What can hang from each mark:
Q: D T
W: L T
R: H
X: L U
B: K
L: X
C: F
K: B T
D: Q
E: S
H: R S T
S: C E H V
U: X
T: H K Q

Every row comes from one small tree of marks. The marks that hang from a mark follow it in brackets, in alphabetical order. Every link used is in the known rows. Which tree was each row made from?
(in the rows, 128 means zero)
Known rows:
W{L{X}}: [157 108 155 156  84 122 104 112  90  56 107 131  82 138 136 130 147 121
 147 135 102 129 169 129 176 133 177  86 138 108 137 132 109 102 181 113]
T{K}: [169 110 139 128 116 130 107 126 122  93 146 128 121 133 123 120 145 130
  95 137 128 125 130 135 130 140 126 139 117 108 143 108 119 139 127 123]
B{K{T}}: [173 115 118 137 128 171 125 126 133 123 128 125  78 149 104 117 147 166
 132 163 121 138 146  66 111 102 132 133 123  96 197 119 146 142 152 112]
R{H{S T{Q}}}: [ 83 120 128 123  89 128 118 126 138 143  99 117 126 152 146 105 136 106
 138 135 132  99 119 123 148  92 146 120 123 108 129 120 147 116 160 145]
Q{D T{H K}}: [147 132 125 148 115 140 153  95 130 132 195 146 174 107 120 172 146 110
 113  91 105 120 153 133  55 147  85 155 110 122  96 146 122 152 104 133]
B{K{T{H Q{D}}}}: [148 125 107 122 139 153 158 107 154 166 166 131 127 115 106 131 148 157
 160 128  89 160 167  61  34 116 100 159  82 114 126 138 146 146 122 106]
H{R S{E V} T}: [ 53 125 156 126 142 162 131 160 122 211  73 116 123 155 101 132  48 119
 119 144 160 103 103 154 186  94 145 106 157 158 144 108 138  72 174 140]
D{Q}: [132 126 115 149 111 107 108  96 111 124 125 129 105 164 116 121 158 131
 122 129 134 137 158 135 146 113 140 157 137 120 128 137 154 146 159 109]
T{H K}: [172 112 124 127 119 105 120 113 115  91 168 155 131 119 144 123 140 122
  95 118 114 118 124 149  97 168 111 129 101 118 126 102  97 153 103 146]
B{K{T{H{R}}}}: [151 135  97 141 125 156 163 123 138 100 144 159  99 150 110 140 105 180
 162 152 115 101 138  98  71 122 105 129  99 131 182 101 114 139 146 156]
E{S}: [127 129 140 137 112 106 102 132 114 130  89 134 103 153 106 105 112 122
 110 144 158 136 134 144 160 122 135 116 151 136 145 118 148 122 170  99]
K{T}: [179 115 116 145 111 142 118 106 118 120 120 129  94 151 105 119 150 144
 126 157 134 130 151  98 125 104 133 129 131 109 180 123 153 160 144 101]
B{K{T{H}}}: [178 119 105 135 129 146 140 114 126 118 148 154  86 134 124 121 142 159
 132 143 108 129 138  78  78 129 116 124 107 108 179 114 124 158 127 135]
S{C{F} E V}: [ 64 141 138 106 193 123 129 163 117 189  44  91 154  88 112 122  73 131
  96 157 177 169  79 157 229 178 163 105 178 149 122 165 127  76 128  70]
W{T{K Q{D}}}: [150 121 170 115 125 154 124 106 172 149 176 101 194 123 127 134 156 114
 133 122  96 171 158 112  74 113 122 193 100 111  72 154 147 124  89 117]
X{L U}: [200 125 123 148  69  91 121 115  71  39 102 134  67 166 158 132 154 150
 146 157 102 100 174 145 171 148 199  89 115 122 155  89  92 121 149  97]
S{C{F} H}: [ 95 149  85 109 162 102 120 150 122 101  69 114 129 100 117 119 115 135
 132 154 174 151  86 136 206 155 171  95 155 131 136 125 128 126 113 104]
U{X{L}}: [210 114 120 155  93  84 120 117  75  55  97 144  92 147 153 114 173 153
 140 152 113 105 168 159 181 143 186  74 109 104 137  93  80 129 154 102]
D{Q{T}}: [122 142 125 162 101 136 125  95 112 139 146 121 132 153 117 144 161 116
 134 115 132 120 171 130 136  91 124 177 154 125 113 173 164 158 151 114]
Q{D T{H K{B}}}: [146 142 123 155 128 141 166 109 142 118 196 139 148 108 139 173 159 129
 130  81 100 124 138 107  37 139  56 149 126 138 108 163 122 146  99 151]
R{H{S{C} T}}: [ 78 124 105 129 108 109 129 122 140 141  64 133 108 153 144 129 119 118
 105 152 161  96  94 130 170 139 150  85 159  93 152 115 142 113 160 136]
B{K{T{H Q}}}: [164 124 116 114 134 149 139 124 139 139 161 134 112 115 133 109 146 158
 153 138  96 143 151  70  68 115 111 152  91 114 143 128 132 162 114 123]
S{E H V}: [ 80 113 145  95 182 145  92 180 112 180  80 119 144 128  90 101  78  95
 123 109 167 137 103 156 221 102 184 108 134 157 130 122 126  77 127 125]
Q{T{H{S}}}: [121 137 133 179  89 104 137  92 121 136 142 136 120 148 153 155 137  98
 101 136 128  88 154 144  92 147 117 134 146 148 123 123 153 168 124 147]
Q{T{H{S} K{B}}}: [131 158 141 173 127 116 156 115 138 116 178 118 118 127 179 170 149 115
 110 107 112  95 118 120  53 154  75 137 143 145 118 137 139 152  94 178]
T{Q}: [146 107 136 125  97 120 102 126 128 119 126 118 125 137 127  97 150 133
 124 148 125 138 163 128 140 112 135 156 122 130 123 125 143 153 144  97]
S{E H{T{K}} V}: [ 95 113 148  57 196 188  96 200 109 195 120 125 160  92  94 100  79  91
 124  80 149 142  64 134 210  78 163 102 125 120 123 125 100  78 105 148]
B{K}: [155 102 127 136 110 143 107 133 129 102 120 135  80 155 113 109 142 156
 109 157 125 131 146 102 139 123 139 132 129 110 174 106 127 131 164 121]
S{H}: [134 112 110 120 123 121  93 143 116  95 109 142 107 148 105 104 131 116
 131 128 151 122 130 135 176 103 166 114 124 132 152  95 131 138 134 136]
W{L T{H}}: [165 114 163 139  85 110 117  85 131 101 148 146 135 139 174 134 144  99
 146 125  92 136 149 135 103 139 153 116 132 128 111 147 123 136 107 163]
S{E}: [127  97 150 135 121 125 102 133 118 131  97 130 111 147 106 106 121 121
 100 141 139 132 130 158 174 132 148 125 146 132 152 124 131 115 152 106]
X{L}: [186 118 127 142  97  98 111 116 104  71 104 137  91 158 142 118 148 139
 134 153 123 120 164 149 152 136 168 103 116 118 158 104 113 140 150 111]
S{C E H}: [ 82 116 121  96 173 112 105 167 134 144  68 129 130 123 101 112  98 117
 116 132 168 141  98 160 209 142 174 102 154 134 132 120 129 103 119 108]
Q{D}: [143 101 117 152 100 121 118  98 129 125 118 137 111 156  91 131 144 134
 109 141 131 142 168 127 118 127 127 133 129 123 143 119 150 135 163  94]
S{C{F} E H{T}}: [ 67 136  99  74 185 141 117 178 114 154  61 119 135  78 106 102  96 123
 137 130 170 162  46 133 238 122 172  75 176 119 138 144 112 104 118 109]
T{H{S} K Q}: [127 135 145 131 125  89 130 113 140 136 165 114 141 116 166 131 138 107
 101 129 107 121 134 144  71 169 113 151  94 132  85  99 135 148  90 142]
C{F}: [140 129 111 145 115 116 116 117 108  88  97 114 109 125 120 112 139 140
 115 163 147 143 120 135 171 145 147 118 149 131 156 130 130 139 149 100]
K{B T}: [177 127 114 152 123 144 132 121 131 109 123 121  67 152 127 120 163 163
 141 147 128 135 134  73 107  98 104 123 149 125 193 138 154 155 143 119]

Write each row's tree:
[ 61 116 148 156 124 103 122 124 139 133  62 115 120 179 125 127 104  94
 106 141 153  91 105 176 170 153 167 107 134 132 146 116 147  71 165 141]
R{H{S{E}}}
[ 94 130 131 132  89 139 131 132 141 149 115 117 115 154 125 122 107 139
 148 160 131 101 142 126 129  79 123 136 134 140 131  99 151 135 171 137]
H{R S T{Q}}
[ 39 184 110  87 210 106 122 187 115 183  30  96 157  84 100 116  51 114
 131 137 209 171  65 143 240 144 176  80 172 158 107 148 139  69 122  87]
E{S{C{F} H V}}
[141 131 123 121 141 113 151 121 156 123 189 126 146 100 146 134 160 143
 138  90  87 155 137 106  36 146  64 157  95 139  85 141 118 137  95 133]
T{H K{B} Q{D}}
[135 155 124 145 127 124 142  93 112 129 200 139 167 117 143 159 159 106
 128  79 108 114 144 143  83 131  95 179 118 120  80 164 127 164 100 149]
D{Q{T{H K}}}
[146 128 117 133 113 114 143 122 129  71 163 164 145 133 128 144 104 144
 125 126 122  91 122 170  92 159  98 133  93 141 131  89  87 136 122 167]
T{H{R} K}
[158 131 132 114 136 110 134 138 141  97 183 128 130 100 172 112 159 142
 131 102  94 137 120 116  69 147  76 151 104 139 103 131 104 152  89 151]
T{H K{B} Q}
[ 56 130 148 127 177  82 134 138 129 225  70 120 136 122 141 141  66 102
  70 141 163 130 102 173 159 201 149 102 160 159 104 121 140  93 108 110]
T{H{S{C E V}}}
[176 121 197 140 105 151 109 111 121  61 152 114 137 125 162 144 153 104
 150 121  81 143 146 124 143 132 173 119 125  89 102 151 100  88 117 149]
W{L{X} T{K}}
[105 137 124 187  95 108 156  73 135 164 146 136 133 147 126 179 137  97
 107 123 123 105 171 134  60 148 107 139 137 147 106 132 168 152 130 131]
Q{D T{H{S}}}
[145 119 125 114 127 113 140 107 143 137 185 134 171  99 126 134 146 123
 121 102  95 150 153 132  54 155  94 163  77 126  74 126 120 142  97 116]
T{H K Q{D}}
[ 98 142 122 124 129 131 148 140 149 137 112 123 122 133 129 159  92 150
 109 161 149 100  96 136 132 140 113 111 149 109 138  90 130 121 142 142]
H{R S{C} T{K}}
[162 107 140  85 113 163 104 145 123 134 167 122 142  98 133  97 153 129
 125 120 108 142 123 105 130  85 113 149 113  92 116 126 116 153 123 120]
H{T{K Q}}
[169 123 113 123 117 123 135 105 126 138 155 137 131 117 136 109 150 134
 147 133 108 135 157 104  80 116 114 148 100 128 128 131 139 179 107 109]
K{T{H Q}}
[ 67 168  90  81 176 120 119 177 111 153  52 124 128  81 106 101  86 124
 146 131 187 166  51 119 224 112 158  66 181 120 131 140 130 108 134 103]
E{S{C{F} H{T}}}
[125 147 111 160 103 113 138  84 105 137 168 150 141 139 137 147 157 108
 136  95 119 113 165 143 102 117 110 167 137 136  96 166 143 174 126 136]
D{Q{T{H}}}
[125 151 123 159 159 117 153 118 128 184 118 115  84 144 155 143 118 131
 122 133 137 122 118  85  81 134 105 108 140 159 155 127 161 133 110 144]
K{B T{H{S{V}}}}
[125 125 126  89 125 161 128 160 148  99 149 121 139 112 159 100 157 137
 160  92 108 118  85  97 126  83  95 130 111 100 128 150 103 109 130 165]
R{H{T{K{B} Q}}}
[ 46 119 128 119 137 117 130 140 143 171  45 124 121 146 133 126  95 107
 103 141 161 104  73 153 191 146 160  82 167 102 145 129 138  79 158 131]
R{H{S{C E} T}}
[141 153 103 136 126 131 170 126 153 105 154 136 118 132 142 130 127 176
 191 130 107 114 140 100  58 103  70 146 110 166 143 134 129 154 124 147]
K{B T{H{R} Q}}
[ 83 106 136  72 174 174  89 189 100 201  89 135 136 114  89  88  79  95
 133  96 161 139  84 133 230  63 175  92 145 135 138 125 116  88 133 136]
S{E H{T} V}
[117 136 119 120 123 120 164 117 156 118 180 141 184 114 112 153 109 143
 152 110 102 122 153 153  49 147  81 166  71 149  76 112 108 125 118 137]
T{H{R} K Q{D}}
[147 107 129  93 119 167 122 128 139 161 171 120 155  99 106 118 152 130
 131 110 101 159 142  96  97  87 101 155 104  93 100 136 130 139 131 104]
H{T{K Q{D}}}
[136 159 124 153 120 144 171 133 142  72 187 148 147 122 151 171 122 150
 153 102 112  79 122 138  64 130  54 146 127 162 127 141  98 142 114 187]
Q{T{H{R} K{B}}}
[140 128 136 124 139 138 138 132 163 127 166  98 136 116 124 132 164 151
 136 110 101 162 145  95  70 120  80 165 110 129 102 147 141 122 120 111]
T{K{B} Q{D}}
[160 123 199 104 108 150 110 118 158 116 171  86 176 113 167 130 154 105
 160 126  81 160 150 117 105 110 149 163 112 106  73 167 136 112  93 142]
W{L T{K Q}}
[147 143 114 141 127 114 157 136 141  60 165 154 119 134 149 146 117 164
 140 116 114  95 107 144  74 154  69 126 110 156 142 105  88 131 120 184]
T{H{R} K{B}}
[ 39 152 119  82 221 126 120 191 119 185  38  93 164  80 101 117  61 114
 124 134 192 167  59 156 252 155 189  91 166 156 113 150 123  65 106  93]
S{C{F} E H V}
[ 60 121 134  81 200 128 105 187 127 197  56 117 152 111  97 113  67 107
 112 123 184 149  93 159 233 137 184 101 154 150 118 131 128  75 112 104]
S{C E H V}
[158 139 144 148 121 159 134 138 135  95 171 112 123 121 144 147 162 138
 122 112 118 114 129 105 103 110  83 152 151 128 141 160 130 144 119 146]
Q{T{K{B}}}
[111 138 105 170  89 135 171  92 136 121 156 165 162 144 100 180 110 133
 151 117 124  89 175 153  69 126  85 149 122 164 115 134 128 145 150 142]
Q{D T{H{R}}}
[182 118 154 124 117 124 117 100 136 100 180 149 162 125 164 125 146 108
 105 119 103 131 121 142  85 154 121 150 109 116 109 124 103 150  67 168]
W{T{H K}}
